Every row comes from one small tree of marks. The marks that hang from a mark follow it in brackets, in alphabetical order. Every link used is in the known rows. Which tree was each row made from?
(in the rows, 128 means zero)
Known rows
tadu[vabu]: [ 75 140 108 158 145 149 100  81 107 123  67  97 145  53 107 183 147 113
 131  78 130 154 126 159 185  85  91 161 201 185 148 131 126 163 188 108
 150 113  87 172 126  89 122 142 215  99 101 144 117 135 147 148 101 143
 121 122 153 104 123 191 185 115  90 152 186 176 130 163 101 176  54 176]
foto[vabu[tadu[toli]] vepe[puga]]: [187 131 157 110 126 116  88 158 138 123 151 113 146 119 116 138 127 128
 153 167 127  78 149 107 123 115 120  96  75 120  84 120 102  95 126 155
  90 118 107 103 111 133 112 138  97 124 161 124 143 104 132  73 130  98
 115 137 122 136 134 118 125 170 145  88  76 138 158 120 163 130 176 119]
gonod[toli]: [109 144 107 120 108 144 153 143  99  91  69 140 128 113 108 120 126 115
 103 109 117 166 114 125 145 102 110 161 180 178 135 174 152 176  99  89
 163 134  66 134 145 146 150 137 183 172 130 131  96 133  97 149  92 109
 173 101 152 116 123 150 136  87 136 184 121 170 104 164  75 138 112 118]
suse[toli[gonod]]: [133 145 146 123  87 147 179 194  84  94  73 167 100 127 112 119 135 157
 107 109 129 149  99 123 123 123 123 148 177 187 110 183 125 182  91  79
 131 138  60 111 150 160 163 139 173 209 131 128 101 141  65 159 125 116
 163  97 135 123 167 106 158  91 129 161  57 154  88 168  65 139 138 142]
puga[vabu[tadu]]: [ 99 131 122 166 157 133 118 148 153 138  60 114 142  97 165 143 170  97
 122  98 151 127 120 139 170 133 135 156 165 143 157 113 106 135 132 163
 157  71 128 132 127 154 149 150 179 145 101 117 146 135 146 116 152 166
 109 121 153  99 115 119 142 138 113 141 141 163 178 122  85 144  64 158]
foto[vepe]: [118 126 103 144 129 155  92 108 118 110  82 139 149 102  96 152 131 111
 137 117 143 146 131 155 152  93 120 140 155 137 152 145 119 117 124 113
 150 134  71 159 128 142 114 129 145 120 142 128 111 143 139 140 103  76
 138 132 155  93 133 163 147 133 101 137 124 153 137 151 133 149  92 140]
vabu[foto[vepe] puga tadu]: [125 110 122 138 124 107 114 108 133 136 190 137 122 114 153 162 115 142
 141 136 131 145 139 128 102 143 113  86 108  83 163 106 133 129 125 139
  97 154 156 140 111 114 109  96 103  99 126 144 139 145 158 113 124 118
 129 132 136 133 143 161  78 143 146  93 168  68 135 113 166 155 117 105]
foto[vabu[puga tadu] vepe]: [152 134 136 132 140 106  95 130 132 130 176 128 132 118 130 173 116 132
 157 129 144  96 138 147 125 150 120  89  97  87 139  96  86 104 127 153
  83 125 114 133 136 125 109 117 137 110 138 136 145 117 164  87 116  90
 124 119 146 126 131 151  98 167 146  72 143  93 185 115 166 151 120 128]
foto[vabu]: [129 159 123 149 147 145 105 120 115 109  80 124 140  96  88 152 141 104
 130 106 144 137 127 160 149  85 114 140 161 151 141 145 105 120 133 119
 145 100  86 140 139 135 124 148 169 113 139 122 129 112 120 127 103 105
 136 123 169 109 113 152 153 124 103 141 135 171 149 154 102 148  82 155]
vepe[puga[vabu[foto tadu[toli]]]]: [123 114 143 134 143 121 130 146 151 139 124 109 127 138 153 103 140 117
 124 167 123 126 150  93 110 137 128 125 110 109 121 116 159 114 114 144
 124 109 175 102 103 136 126 131  85 142 121 111 149 114  97 118 174 176
 103 140 121 140 106  95 114 122 151 121 107 132 107 119 120 121 152 115]
vabu[foto[vepe] puga tadu[toli]]: [142 104 121 112 103 125 117 127 117 106 201 134 115 137 145 125 120 143
 128 148 113 127 142 103 105 134 127 106  83 118 119 127 145 131 134 143
 113 164 151 118 100 116 124  96  85  98 132 133 142 144 128 117 121 124
 139 138 101 161 151 143  87 146 169 103 139  83 112 103 180 117 160  82]
puga[vabu[foto tadu] vepe]: [102 122 117 154 163 114 142 123 188 184 137 134 129 139 174 120 136 126
 142 137 155 146 122 127 121 140 153 127 120  81 158  92 145 109  96 158
 150  98 197 116 136 136 132 131  87 144 114 122 130 143 165 103 162 174
 102 159 150 117 114  91 110 122  88 130 143 112 134 105 117 127 102 140]
foto[vepe[puga[vabu]]]: [123 114 130 140 174 141 102 103 145 150  88 128 155 145  92 135  96 108
 164 169 158 112 151 139 125 156 124 122 137  50 151 114 124  61  84 102
 124 130 118 146 136 146  81 123  94 145 137 114 115 104 117 146 153  67
  98 134 166 100  82 127 131 123 104 100  83 133 124 138 119 134 111 144]
puga[vabu[tadu[toli[suse]]] vepe]: [155 126 137 109 113 131 179 198 161 137 114 140 124 183 174  60 148 123
  98 130 127  91  94 112 136 169 185 159  99 147  87 131 109 118 120 154
 151 100 149  91 152 177 168 152 102 171 129 108 133 126 129 134 148 150
 120 125  94 128 134  41 139 132 121 148  71 147 144 101 108  64 175 126]
tadu[toli[gonod suse] vabu]: [146 138 143  82  54 137 167 155  72  96  97 135 107 135 101 103 136 153
  84 102  66 122  95 127 144 132 121 183 178 252  70 192 120 179 175  78
 117 155  81 111 148 125 187 144 180 175 125 138 112 120  64 206 113 133
 151  85  81 137 162 113 181  97 130 155  88 167  59 159  75 118 197 129]
vabu[tadu[toli[gonod suse]]]: [174 134 151  89  48 123 181 227  87  88  96 149  99 144 157  79 173 149
  58 106  84 114  86 104 130 138 148 167 146 249  72 200 111 188 144 124
 126 137  81  81 130 176 214 146 165 201 132 125 134 141  79 154 132 152
 163  86  74 134 187  78 158 127 158 158  59 153 106 147  77 100 210 105]
tadu[toli[suse] vabu]: [131 144 127 105  81 154 142 141  91  97  94 103 129 106 107 125 145 121
  93 102  92 128  99 137 164 110 116 177 173 230  83 166 121 161 201 103
 134 127  82 134 129 113 159 149 185 118 122 125 112 118  99 182 100 130
 138 101  94 129 152 143 184 106 120 158 130 182 115 150 100 119 143 143]
vepe[puga]: [ 99 140 132 154 168 147 114 104 113 123  47 118 152 107  84 134 123 106
 128 127 149 151 151 132 137  95  98 122 174 123 162 144 147 128 104  93
 142 127  78 165 110 133 105 137 158 131 131 127 105 114 120 141 129 106
 130 127 148 100  95 163 164 113 124 162 130 168 123 173 102 158  89 152]
puga[vabu[tadu] vepe]: [104 121 117 163 174 126 138 135 176 169  82 129 142 131 169 116 148 113
 139 110 168 121 117 140 151 141 163 144 130 102 152 101 114 120 103 160
 170  84 154 134 145 151 134 148 136 157 112 117 135 144 173  99 156 166
 102 144 149  99 111  90 141 139  92 149 132 142 173 115 103 125  83 160]
vabu[puga[vepe] tadu]: [108 119 126 155 159 115 141 112 141 155 115 137 132 134 150 121 127 131
 133  99 154 126 135 130 132 137 147 111 119  95 164 110 123 150 113 147
 149 128 138 161 134 125 122 121 145 118 119 140 121 152 176 100 127 155
 129 139 121 121 120 135 134 142 138 155 170 114 164 122 144 125  89 139]
vepe[puga[vabu]]: [100 131 128 153 184 145 122 104 134 145  47 116 151 136  97 122 118  93
 144 137 153 132 150 135 137 135 124 133 168  83 161 117 138  93  97  94
 144 106 108 149 131 143 100 135 136 148 121 109 122 103  99 155 155 112
 107 129 162  97  72 118 149 108 118 142 109 158 124 152  87 138  89 158]
tadu[toli vabu[foto puga[vepe]]]: [ 99 111 115 107 130 128 138  49 114 134 178 120 117 150  98 112  88 149
 145 133 103 145 147 117 106 123 121 127 114 105 120 117 176 133 141 100
 140 176 180 153 128  66  97 105 100  83 117 148 103 127 119 158 110 155
 128 151  95 161 107 148 130 101 132 143 174 106  59 119 165 109 136 123]

Write each row's tree
[121 107 115 101 106 135 101  64 101 116 199 114 123 128  92 155  91 148
 153 144  93 138 151 123 110 127 102 122 119 115 116 124 156 123 164  98
 105 182 148 146 120  65  93  95 102  75 125 149 122 120 115 166 107 104
 123 134 112 160 125 179 113 115 143  94 162  90  73 117 185 135 145 107]
tadu[toli vabu[foto[vepe] puga]]
[125 140 126  97  74 141 153 129 101 107 149 106 117 116 113 130 132 137
  93 129  80 150 106 129 130 106 105 158 163 213  90 155 152 155 192  97
 115 139 132 116 118  97 158 132 147 107 126 134 117 116  94 182 108 137
 145 114  93 146 154 144 147  90 117 143 148 150  79 144 113 125 162 119]
tadu[toli[suse] vabu[foto]]
[157 139 132 141 134 118  82 146 147 132 144 123 145  83 132 183 147 126
 149 124 149 103 122 148 147 111 123 109 113 133 125 115  81 114 145 164
 109  94 102 122 132 134 121 139 149 118 143 131 148 126 169  72 112  99
 121 128 159 109 146 145 119 169 106  88 130 130 195 123 142 163 112 144]
foto[vabu[tadu] vepe]
[180 125 139 107 110 124  94 147 113 103 183 127 126 137 125 136 123 134
 145 134 116  81 139 122 126 139 137 107  69 121 100 122  93 112 141 162
 102 134 114 113 124 131 118 120 119 106 147 126 154 119 133  94 110 102
 133 119 111 152 141 132 106 170 171  87 111 102 167 100 177 114 160 111]
foto[vabu[puga tadu[toli]] vepe]
[153 139 141 129 158 129  85 100 134 140 134 124 150 122  65 158  95 122
 165 170 150 102 152 145 117 125 103  87 116  69 130 120 111  72  98 101
  94 132  85 140 128 129  78 132 103 124 168 127 118  91 125 108 121  46
 118 135 163 113 100 151 122 137 114  92  93 132 143 147 146 157 131 133]
foto[vabu vepe[puga]]
[130 144 139 149 151 110 113 132 124 126 137 117 126 102 131 162 139 122
 133 104 145 113 132 145 138 135 120 106 128 117 147 109  94 135 143 154
 105 106 116 137 131 123 124 129 176 107 120 136 151 115 144  95 118 144
 128 108 145 130 120 144 118 152 157 118 168 116 190 125 132 151  94 140]
foto[vabu[puga tadu]]
[121 112 121 126 139 126 144 139 171 149 138 135 124 160 173  80 142 123
 129 145 130 132 126 100 119 129 166 142  94 111 113 116 154 115 108 163
 165 107 197 100 128 143 146 135  66 145 121 113 134 141 134 106 164 180
 111 164 114 144 122  69 114 126 108 144 108 124 107  94 127  90 139 116]
puga[vabu[foto tadu[toli]] vepe]
[ 77 117 113 140 166 130 131  44 128 156 121 115 137 124  99 147  98 136
 157 100 133 136 141 156 142 125 116 129 149  95 161 102 132 135 143 104
 146 151 134 187 152  69  92 117 158  93 108 153 100 130 163 151 102 132
 117 137 133 120  97 169 160 117 111 147 191 122 118 140 142 140  74 167]
tadu[vabu[puga[vepe]]]
[ 95 108 115 121 134 125 105  37 120 144 189 115 126 109  99 191  82 146
 167 135 115 149 147 149 112 139  83 106 143  85 159  97 145 119 163  91
  94 174 150 165 127  59  80  91 118  74 117 160 117 122 146 160 105  97
 118 133 149 134 120 197 107 113 114  85 193  80  95 124 168 168 100 127]
tadu[vabu[foto[vepe] puga]]
[112 115 105 134 144 145 113  92 148 144 136 141 137 136 112 148 110 119
 152 155 143 152 131 144 115 143 125 136 142  72 150 115 149  75 103 109
 133 132 151 130 133 139 102 118  76 132 132 115 126 123 117 155 144  85
 113 144 174 112 108 127  93 109  93  97 118 116  94 120 123 139 113 118]
puga[vabu[foto[vepe]]]
[140 106 117 117 111 136 107 150 151 127 158 128 127 130 165 122 144 124
 130 157 121 120 127 112 119 137 149 141  95 123 110 120 136 101 132 159
 131 113 165  94 114 145 136 121  68 131 130 110 154 136 123 118 152 136
 114 149 127 143 144 100  93 139 126  96 103 114 116  92 141 109 154 100]
puga[vabu[foto[vepe] tadu[toli]]]
[138 114 141 105  76 111 167 146  86  98 161 149  91 155 153  92 136 161
  96 126  81 147 135  92  92 136 130 130 115 165 115 167 157 177 120 118
 119 173 147 101 114 127 170 106 118 153 117 137 142 145  71 151 140 181
 160 110  85 167 149 110 104 119 187 138 117  95  64 126 126 116 189  87]
vabu[foto puga tadu[toli[gonod]]]
[126 138 126 131 171 128 132  82 125 139 136 145 129 165  80 117  90 128
 154 125 152 119 140 150 109 139 144 105 113  60 152 115 114  95  87 109
 133 140 125 154 154 119  88 124 110 114 142 133 117 106 137 122 111 102
 133 136 143 129  91 131 121 126 123 134 143 116 138 136 145 115 106 140]
foto[vabu[puga[vepe]]]
[149 136 140 100  76 116 176 173 102  97 181 130  97 153 159  98 128 141
  83 128  92 135 110 101  97 151 133 125 109 165 111 147 149 160 147 130
  94 150 143  96 110 130 163 110 120 121 125 124 140 126  97 157 129 152
 155 107  70 162 155 115 102 116 184 133 136  95 118 117 139  97 186  85]
vabu[foto puga tadu[toli[suse]]]
[137 137 138 138 165 107 133 115 151 155 155 135 128 144 132 135 118 136
 149 114 154 104 131 141 115 146 143  92  93  78 149  90 103 122 110 156
 118 114 146 140 144 124 110 127 134 116 133 139 136 124 176  80 119 141
 124 135 135 128 109 120 117 153 135 127 157 100 178 115 150 130 105 145]
foto[vabu[puga[vepe] tadu]]
[ 93 121 106 147 170 136 144  87 163 162 112 143 132 165 117 108 106 120
 146 143 152 164 129 136 108 137 149 140 146  63 160 116 158  92  77 109
 167 124 186 133 141 140 109 127  71 139 126 118 109 128 127 141 151 135
 117 162 162 114  88  98 118  97  79 145 129 123  90 126 116 116 101 139]
puga[vabu[foto] vepe]
[127 118 124 129 132 131 148 135 123 121 125 135 125 154 146  80 133 128
 121 107 126 116 134 105 131 126 163 127  94 127 121 135 130 148 119 152
 162 140 138 141 128 132 132 125 130 119 124 128 124 150 141 109 127 164
 136 136  83 144 127 112 139 146 157 164 133 120 141 113 156  90 133 119]
vabu[puga[vepe] tadu[toli]]
[101 112 127 149 150 103 149  93 151 163 169 142 115 145 158 125 108 144
 133 126 145 154 135 120  96 138 135  93 107  69 169 102 153 140 102 137
 130 145 187 145 124 108 118 109 101 113 115 146 125 152 171 101 131 160
 132 146 127 134 120 131  97 126 128 139 181  78 126 116 156 131 104 119]
vabu[foto puga[vepe] tadu]
[211 145 151  90  72 122 123 212 131 101 176 132 122 134 140 125 147 136
 107 145 112  75  97 125 132 139 146 127  84 185  59 143  81 111 152 159
  81 110  96  80 132 162 158 144 123 143 166 118 146 114 134 100 114  88
 138 106 101 139 173  95 119 160 137  93  69 136 177 113 139 106 204 107]
foto[vabu[tadu[toli[suse]]] vepe]
[118 126 122 134 125 135 130 157 137 118 122 118 123 125 167 114 165 112
 112 131 122 141 123 105 134 119 139 159 126 157 115 130 149 135 140 161
 153  96 171  98 109 146 160 135 109 135 114 106 155 132 103 124 163 188
 114 139 125 139 128  98 118 126 131 133 126 140 118 104 108 111 127 119]
puga[vabu[foto tadu[toli]]]
[156 148 135 117  77 139 154 215 107  85  93 122 124 113 160  94 173 117
  72 105 110 123  92 115 155 114 142 157 141 231  93 173 108 166 167 151
 136 110  83 101 115 160 188 150 180 144 129 112 133 143 115 132 119 153
 151 104  82 131 174 107 155 137 149 162 101 170 153 135 102 106 160 121]
vabu[tadu[toli[suse]]]
[129 115 140 139 138 104  99 117 154 161 167 120 138 104 142 164 116 137
 143 168 141 141 149 113 106 117  95  72 112  80 149 108 150 116 107 131
  88 139 144 135  99 118  99 113  88 124 142 147 123 135 159  91 145 110
 114 145 146 121 139 154  99 141 120  94 131 102 133 135 159 170 132 120]
vabu[foto[vepe[puga]] tadu]
